Every row comes from one small tree of marks. The marks that hang from a mark follow it in brackets, in alphabetical order. Every link used is in the known rows. Which tree was each row made from?
In the rows, zero is written as 128.
Known rows:
W(V(D G(M Z) L)): [140 137 132 136  74  90 190 138 152 160 147 204 157 100 116 119  57 125
  89 112 146 157 142  92 169 108 176 138 162 135 111  86  98 134  92 153
 111 172 103 123 144 114 170 166 114 131  81]
V(D G L W): [149 131 134 127 105  93 205 160 181 167 107 130 167  62 120 111  73 129
  86 124 106 120 108 127 149 107 167 128 127 115 111  75 100 106 146 138
 105 172 127  71 201 144 158 102 115 143  51]
W(V(D G L)): [141 142 147 155  68  93 178 154 177 172 121 188 179  73 137 115  78 129
 102 120  99 116 105 124 168  96 165 157 139 153  96  64  98 114 149 111
 102 158 113 110 184 113 182 154 129 142  68]
N(V): [137 145 134 125 147 118 118 138  68 115 109 106 155  70 132  96 163 115
 153 140  90  78  71 164 101 144  96 131 131 146 133  99 114  98 173 122
 132 123 109 114 146 135 164 161 127  98 117]
G(B(P) M X Y Z): [127 120 142 113 143 141 143 101 157  81 151 188  86 149 106 136  77 145
 133 132 220 198 153 107  98 148 149 122 176  67 152 183 130 130  13 134
  85 136 121 142  92 102 103 127  96 122 155]
Y(G(V X(P) Z)): [105 186 135 121 155 142 105 129 102  77 127 107 103 152 118 159 115 142
 122 132 138 130 164 111 143 153 125 129 100 139 160 155 143 143  47 184
 149 160 111 129  90 144  64  96  98 133 141]
D(B(P(M)) Z(G N(V(L)))): [186  93 109 120  90 167 131 135  92 124 140 151 141 116 183 100 241 128
  87  92  66  71 156 161  62 111  32 102 131 150  54 106  85 109 251 146
 145 104 165 149 140 107 178 171 206 125 151]
P(M): [175 147 135 134 152 132  97 155 124 134 126 108 145  97 120 125 128 111
 139 143  82 110  80 162 125 100  94 142 123 133 122 102 110 123 168  81
 134 101 111 104 102 154 145 134 134 147 138]
C(V(D G(M Z))): [125 174 119 128 117 101 163 114 143 155 134 117 150 128 133 106  77 112
 135 131 162 156 135 119 156 128 178 134 116 114 125 112 114 115 121 132
 137 166 105 129 127 159 161 201  98 112  98]
D(B V Z(G(E) N)): [127  74 103 151 143 184  97 136  87  99 116 118  74  92 210  97 227 118
 144 106  64  80 113 140  64 127  47 138  80 173 121 130 103 168 227 101
 162  81 168 170 143 104 142 199 166 139 159]
M(G(X Y)): [117 139 116 124 141 136 110 130 162 136 126 146 150 121 110 117 103 130
 122 157 127  99 127 152  88 158 146 175 121  74 135 125 195 129 107 102
 103 114 161 154 128 155 109 136  93  87 130]
Z(G(E V X) N): [ 69 132 114 146 138 152 120 111  93 102 129 104  79 140 133 124 170 188
 145 141 141 170 152 153 137 136 116 158  82 154 139 147 171 104 150 137
 135 103 171 179  93 125  91 157 156 125 150]
G(Y Z(N)): [104  97 135 107 120 117 124 132 106 114 128 111 113  97 107 126 169 116
 137 157 146 146 128 151  69 133 121 122 111 120 142 137 163 116 140 100
 130 132 131 154 130 120 130 140 157 100 118]
V(D(B) G(Z) L): [137 128 128 122  94 100 190 154 181 161 139 139 134  76 148 106  83 119
  79  92 129 130 132 106 129 106 150 137 143 129 123  88  82 153 118 130
 153 161 122 114 197 145 149 176 100 166  86]
V(L): [147 118 141 144 116 124 128 155 132 123 117 132 157  74 122 120 124 123
 112 140  85 100  86 147 108 118 100 150 121 134 135  94  97  97 160  96
 118 125 135  86 146 154 146 104 122 141 103]
C(V(L)): [142 129 145 165 113 113 120 124 152 131 112 114 176 102 129 109 119 113
 118 146 101  92  99 154 139 138 100 165  93 140 128  97  93  87 176  75
 137 142 132  76 135 157 172 110 125 137  97]
E(G(V)): [127 148 144 150 134 130  98 145 106 160 123 109 144 106 137 133 110 124
 169 140  88 138 104 141 142 127 121 141 117 161 139 107 100  99 156 148
 115  90 129 104 129 172 170  99 127 132 163]
X(G(E Y Z) P(M)): [119 131 115 109 114 130  67 152 140 142 157 129 122 189  96 175 125 115
 128 136 166 137 122 110 158 125 124 115 155 128 145 184 192 180  65  85
 166 157 136 168 105  93  84  87 110 126 151]
Z(G(V(D) Y)): [106 111 121 121 114 150 148 132 109 116 119 112 108 112 155 105 112 110
 133 156 112 145 143 147 137 113 141 129 102 131 130 119 161 127 171 134
  84 114 164 163 139 124 127 171 116 113 165]
G(E M V(L)): [128  96 117 146 114 126 133 129  93 103 126 129 126 118 112 134  85 138
 124 136 124 158  93 107 162 138 130 139 142 141 144 132 112 124 120 141
 117 118 125  98  76 153  99 109  89 157 109]
P(B(G(E V(D W))) M): [163 128 142 155 151 118 154 112 154 159 125 139 138 165 106 148  72 132
 129 118 140 147 159 112 206  93 169  82 139 171  89 112 124 171 124 131
 152 113  69  71 114  87 116  88 134 177  95]
W(V): [136 139 153 169 129 116 104 143 133 127 105 156 164  83 129 120 134 122
 149 140  88  86  83 146 132 123  95 172 127 171 129  83  98 110 159  73
 118 119 102 112 141 118 178 125 143 129 121]
Y(G(E V(D L W) X Z)): [118 130 120 131 148 128 195 105 125  86 118  88  75 140 107 137  42 169
  55 125 207 157 196  95 227 153 175 132 130 132 146 135 145 160  28 207
 150 162  91  71 100 112  87  86  72 145  49]
X(G P(B M)): [136 183 132 134 139 127  45 156 165 172 150 130 164 156 111 181 165  96
 157 115  57  71  96 127 112  75  91 110 136 140 109 127 131 158 158  71
 164 130 119 138 148 127 129  82 145 150 180]
X(G(E V(W) Y) P(M)): [122 122 108 115 126 119  84 141 142 144 121 105 138 180  99 179 114 115
 126 140 133 126 113 108 192 135 130 105 137 136 137 166 176 167  96 121
 142 151 141 124 112 108  71  12 104 149 139]
B(G): [155 132 166 140 137 132 105 156 140 141 107 163 171 117 129 122 147 129
 146 141  95  94 100 152  89 118 114 126 112 145 131 107  93  98 163 104
 117 100 127 101 149 127 134 118 143 143 119]
B(G(E V X Y) P(M)): [171 113 151 144 126 156 123 108 161 123 140 210 125 194 116 150  89 177
 132 148 211 190 171 130 161 129 162  89 146 123 108 176 179 143  60 140
 112 103 119 136  49  81  72  90 133 165 124]
N(V(L) Z(G(B))): [115 134 135 126  94 121 156 112  60  97 125 144 136 108 172  89 179 114
  89 105  82  95 136 167 123 146  97 133 102 161 183 100  83  92 156 138
  84 125 159 131 169 102 166 164 133 122 162]
Y(G(M V Z(N))): [113 133 123 112 138 131 122 114  36  91 109  84 109 136 107 141 164 127
 129 149 119 132 152 129 103 134 124 115  99 146 148 137 113 114 145 192
 146 118 111 142  73 158  97 154 141 128 129]
P(B M(G)): [156 160 123 152 142 135  93 127 146 169 140 139 181 132 100 140 121  93
 141 140  60  68 116 161  96 105 116 152 136 127 102  93 136 148 184  76
 157  93 125 122 120 156 152 141 130 142 149]
P(B(D) M(G(E X Y Z))): [130 133 118 112 146 148 112  90 180 144 176 129 105 211  81 147  79 125
 119 131 218 155 180 127 163 139 182 127 179  71 108 170 227 184  39 103
 161 118 123 160  66 124  94 127 113 125 133]
C(V(G(E Y Z) W)): [105 113 132 149 127 105 173  93 159 138 110 115 142 141  89 127  62 121
 144 153 217 168 143 133 187 196 166 139 118 135 158 136 182 137  89  86
 148 181 132 102 141 114 147 106  94 139  66]
P(B M(G(E V(D(Z)) Y))): [143 104  94 140 125 154 119 109 132 150 147 134 131 159 137 146  71  89
 153 136 101 113 149 123 174 111 167 108 154 130  76 125 186 207 148 114
 125  93 116 151  92 121 111 171  88 136 125]
Z(G(B) N): [ 86 126 144 138 124 149 115 127 107 118 115 117 115 114 137 116 200 134
 158 139  74 132 117 171  82 121  88 169  85 149 138 131  88  85 210  81
 114 101 174 165 163 120 147 170 172 125 173]
D(B(P(M)) V Z(G)): [217 103 120 148 147 203  96 148 126 111 126 177 112 102 212 100 183 103
 121  95  56  70 129 146  62 102  29 106 118 145  96 113  65 166 214 132
 142  80 155 134 119 113 170 160 158 175 200]
Y(G(E)): [134 131 139 151 153 150 102 138  98  88  88  74 119 130 120 135 129 132
 147 162 116  86  85 156 137 143 111 170 122 153 152 122 138 125 157  77
 155 107 107 113 110 141 122 151 112 145 101]
W(V(G(E Y) L)): [121  90 142 172  64 106 161 129 164 146 124 202 162 108 107 136  69 131
 133 144 155 152 101 124 174 144 159 167 148 151 124 105 172 142 116  61
 108 153 131 134 152  91 156 124 121 157  75]

Write each row's tree:
[154 167 149 139 156 133 145 100 163 144 153 159 103 166 103 149  49 165
 125  96 198 215 194 109 199 146 144 108 160 133 133 161  74 126  17 209
 128 116 108  73  90 118 153  23 125 160 166]  E(G(B(P(M)) V(W) X Z))
[110  98 107 130 117 138 124 120  83  83 117 119  97 153 160 123 144 110
 111 149 141 143 134 143 111 145 130 145 113 123 206 137 198 126 131  91
  77 106 160 177  97 119 107 176 118 102 175]  N(Z(G(E M Y)))
[153 162  94 102 160 119 152 153 202 133 128 118 116 103 181 135  96 124
 113  69  95 112 116  61 123 118 139 130 133  76 101 113 109 168  84 151
 114 176 113 117 168 165  93 133  87 115 115]  V(D(B Z) G(M X(P)) W)
[115 114 117 114 124 130  85 134 109 136 124 126 146 139 117 142 127 104
 154 145 107 116  97 122 118 127 126 105 137 107 149 148 147 134 138 150
  96 104 147 154 119 152 101 101  90 136 170]  X(G(M V Y))
[128 110 111 112 140 119 114 130 123 136 102 114 154 137  97 146 113 107
 132 141 120 109 110 111 130 137 129  99 136 101 151 143 144 133 128 164
  96 118 143 115 137 144 100  43  90 134 149]  X(G(M V(W) Y))
[ 98 155 136 145 107  92 132 112 129 159 121 117 163 117 118 118 161 133
 151 142 142 138 136 163 116 144 134 135  75 148 128 111 123  83 175 108
 162 158 134 146 148 152 167 168 161 127  92]  C(V(G(Z(N))))
[134 121 131 115 119  99 191 150 175 156 101 119 145  74 117 114  74 109
 124 142 130 136 107 136 139 121 182 121 128  94 120  95 157 127 136 109
  95 161 125 107 192 131 144 129 108 122  81]  V(D G(Y) W)
[150 105 123 132 132 111 162 135 112 111 105 122 153  92 102 126  85 122
  98 133  99 133 114 102 143 138 118 120 125 123 140 101  83 105 132 179
  98 131 123  50 115 164 121  40  96 149 106]  G(M V(L W))
[102 142 111  85 124  94 112 140  98 165 133  82 131 112 156  99 221 131
  99  88 124  52 131 131  96 107 112 106 144 144 114 118 104 137 171 156
 192 134 115 169 200 106 156 199 155  79 115]  X(G(Z(N(V(D(B))))))
[ 94 108 141 124 100 111 153 114  92 113 135 139 117 100 103 129 138 140
 122 121 117 171 145 125 129 135 122 119 108 163 143 141  53 104 124 160
 131 133 136 113 133 124 122 112 132 163 111]  G(B V(L) Z(N))
[ 67 115 125  78  67  98 107 124  95 142 161 155 143 155 105 146 203 118
 114 115 136 113 140 115  97 149 116  92 141 127 131 174 128 128  95 143
 142 188 163 171 192  62 119 102 145  86 135]  X(G(B Y Z(N(V(L)))) P)
[ 75  83 107 106 105 144 133  82  38  91 139 116  86 159 123 107 187 125
 170 147 150 173 123 146 103 171 120 143 132 125 134 172 165 122 160  95
 109 118 166 199 116  70 127 218 150  78 167]  Z(G(B E M Y) N(V))
[155 166 153  89 149 129  90 155 180 134 133 155 145 196 131 140 152 152
 126 116 143 130 122  99 105 111 148 110 130  68 114 165 111  90  58 149
 106 139 129 133 106 154  66  81 145 103 149]  B(D G(M X(P)))
[ 81 164 114 159 154 158  95 113 147  94 164 138  81 180 123 161 125 145
 168 124 141 162 141  97 115 125 112 168 123 117 137 155 193 152  87  80
 140 138 147 172 100 110  86 144 129 111 190]  Z(G(E M X(P(B))))
[136 191 121 114 153 126 103 134 119 108 167 133 107 144 111 152 102 139
 124 115 141 173 150 107 161 128 125 111 118 136 135 150 140 155  39 174
 147 157 111 127  62 143  71  85 106 138 160]  G(V X(P(M)) Z)
[153 117 133 125 130 101 166 137  96 120 103 118 167  63 111  98 132 123
  96 127 101  79  99 144 126 155  97 123 136 135 128  87 100  92 155 150
 123 153 119  54 170 122 171  75 126 108  77]  N(V(L W))
[155 176 130 105 153 151  58 139 191 184 178  91 108 181 154 174 191 124
 172  85  93 133 145 117 120  68 118  95 122 107  57 148 142 133 133 120
 142 111 113 149 104 162 140  88 219  97 184]  E(G(X(P(B(D(Z(N))) M))))
[116 188 137 136 144 125  77 162 168 157 147 121 123 129 142 151 124 143
 154 118 114 143 112 117 119 127 121 164 115 118 140 130 142 109  84 114
 131 137 135 130 132 161 139  84 140  87 172]  E(G(X(P)))
[141 121 137 105 149 138 102 118  92 133 127  82 140 104 147 117 245 109
 180 110  77  56 101 158  82 104  94  73 135 134  70 110 112  95 223 134
 130 107  99 136 161 135 165 163 201  90 117]  P(B(D(Z(N(V)))))
[181 141 132 125 136 147 145 123 119 116 119 110 113 142 155 128 104 125
  72 113 140 109 177 125 150 100 124 107 147 148 106 120  76 167 125 175
 178 120  78 108  91 132 122 154 125 179 131]  Y(G(V(D(B(P(M)))) Z))
[151 100 149 112 126 140 151  96 191 134 160 188 131 192 106 143  94 129
 122 120 177 176 170  94 132 113 180  65 147  76  99 159 151 137  60 174
  87 111 124 114  97 132  79  69 132 159 138]  P(B(D G(M V(L) X Y)))
[ 90 147 121 121 145 151 124 106 118 103 145 126  78 144 130 117 172 153
 151 122 117 172 138 139  87 127 110 173  96 103 139 153 115  99 137 113
  98 102 170 180 114 132 115 187 154 108 189]  Z(G(B M X) N)
[103  79 127  99 101 113 155 112  93 131 136 153 101 180 120 132 120 147
 124 146 206 208 178  93 142 126 203  80 133 133 126 173 162 148  88 171
 123 121 116 167  85  83  72 163 134 101 100]  B(G(E M V(D) Y Z(N)))
[130 115 136 129 128 107 166 143 162 144  96 131 159  78 100 125  92 107
 145 149 122 129  91 147 113 144 150 129 122 109 142 101 162 119 141  98
  93 149 139 103 176 144 144  93 112 142  99]  V(G(Y) W)
[132 112 127 117 128 131 113 135 117 150 154 125 106 140 117 134  87  95
 153 146 167 180 132 111 112 145 141 131 151 106 157 142 156 133  84 130
 108 111 129 134 107 149 163 126 113  87 172]  E(G(M Y Z))
[150 101 108 111 163 122 132 134  89 114  93  67 139  56 168  95 224 116
 130  95  59  35  96 142  75 148  54 110 118 150  98  87  82 123 220 134
 149 119 109  97 183 136 163 135 162  98  96]  D(B Z(N(V(W))))
[119 121 165 149  70 117 168  92 194 144 130 167 155 189 109 136  82 165
 122 119 231 179 148 129 196 158 172 130 163 127 113 167  57  72  82 120
 143 173 136 102 147 118 153 100 126 177  70]  C(V(G(B(D P) E Z) L))
[141 113  98  89  99  71 218 131 118 167 120 105 157  71 143  86 151 128
  69  90 102 102 123 101 103 118 155 113 140 102  86  79  91 119 178 171
 142 171 118 111 194 138 156 167 152 101  63]  Z(N(V(D(B) G(M) L W)))
[118 129 144 146 153 149 110 127  86  81 103  84 100 137 109 142 115 133
 130 160 156 112 124 142 143 156 119 161 136 161 171 136 140 143 107 108
 167 122 100 117  99 125 118 154 105 143  97]  Y(G(E Z))
[148 109 128  84 167 156 124 107 142  94 144 142  74 133 143 101 103 110
 149 119 164 167  95 111 109 136 152 100 135  49 136 181 115 159  49 135
  83 115 121 135  93 131 108 131  96 127 168]  G(B(D(V)) M X Y)
[115 139 160 162 133 131  84 138 162 140 126 175 156 168 116 170 142 132
 172 130 114 111 111 114 108 115 123 128 128 167 123 133 136 141 118  61
 157 134 113 121 149  85 104  99 151 150 130]  X(P(B(G(E))))
[122 145 134 135 151 116 102 147 125 150  90 101 168 107 112 140 135 132
 128 126  85  68  95 135 143 122 107 114 119 150 149 115  96 107 159 164
 121 115 139  88 167 149 124  34 107 154 127]  X(G(V(W)))
[ 75 126 116 149 154 138 146 106 109 102 109  86  82 134 113 129 157 191
 125 137 153 165 163 142 155 150 119 155  82 150 141 145 165 101 139 151
 134 116 164 139 112 115  96 102 157 121 127]  Z(G(E V(W) X) N)
[150 111  99 142 148 181 131 127 168  91 135 142  66 151 206 112 129 167
 115  92 152 123 154  99 119 112 102 160 157  98 100 147 124 147 120 126
 113 102 140 164 111 118 110 208 120 111 154]  V(D(B(P) Z(G(E M X))))
[156  73 116 114  90 126 175 130 158 120 125 157 133 112 157 114  82 122
  73 121 134 141 137  91 110 103 145 109 166  88 104 121  98 143 123 153
 103 134 126 112 125 141 116 127 105 143 124]  G(M V(D(B(P)) L) Y)
[114 139 111 129 127 120 146 136 106 111 104  93 109 100 219  94 161 118
  74 101  70  92 154 147 131  97 118 139  85 169 179  82  94 135 183 145
 107 101 140 147 157 151 122 185 124 140 177]  N(Z(G(V(D(B)))))
[112 108 122 104 115 116 116 129 104 154 152 112 104 139 117 137 147 111
 150 149 161 183 145 121  84 132 144 124 135 107 146 149 165 119 117 129
 123 109 140 162 111 142 162 137 160  68 164]  E(G(M Y Z(N)))
[ 92 150 122 113 157 134 123  93  42  79 128  76  79 139 111 119 179 168
 127 138 198 119 156 149 130 169 128 134 123 148 140 153 183 130  92 156
 186 143  95 160  92 100 115 190 147  79  83]  Y(G(E X Z(N(V))))
[118 131 119 135 141 130  69 147 120 138 120 111 137 150 112 147 135 135
 151 137 124  91  70 121 130 118 116 150 156 123 151 143 134 121 141  95
 141 101 133 144 120 139 115 127  99 126 133]  X(G(E M))
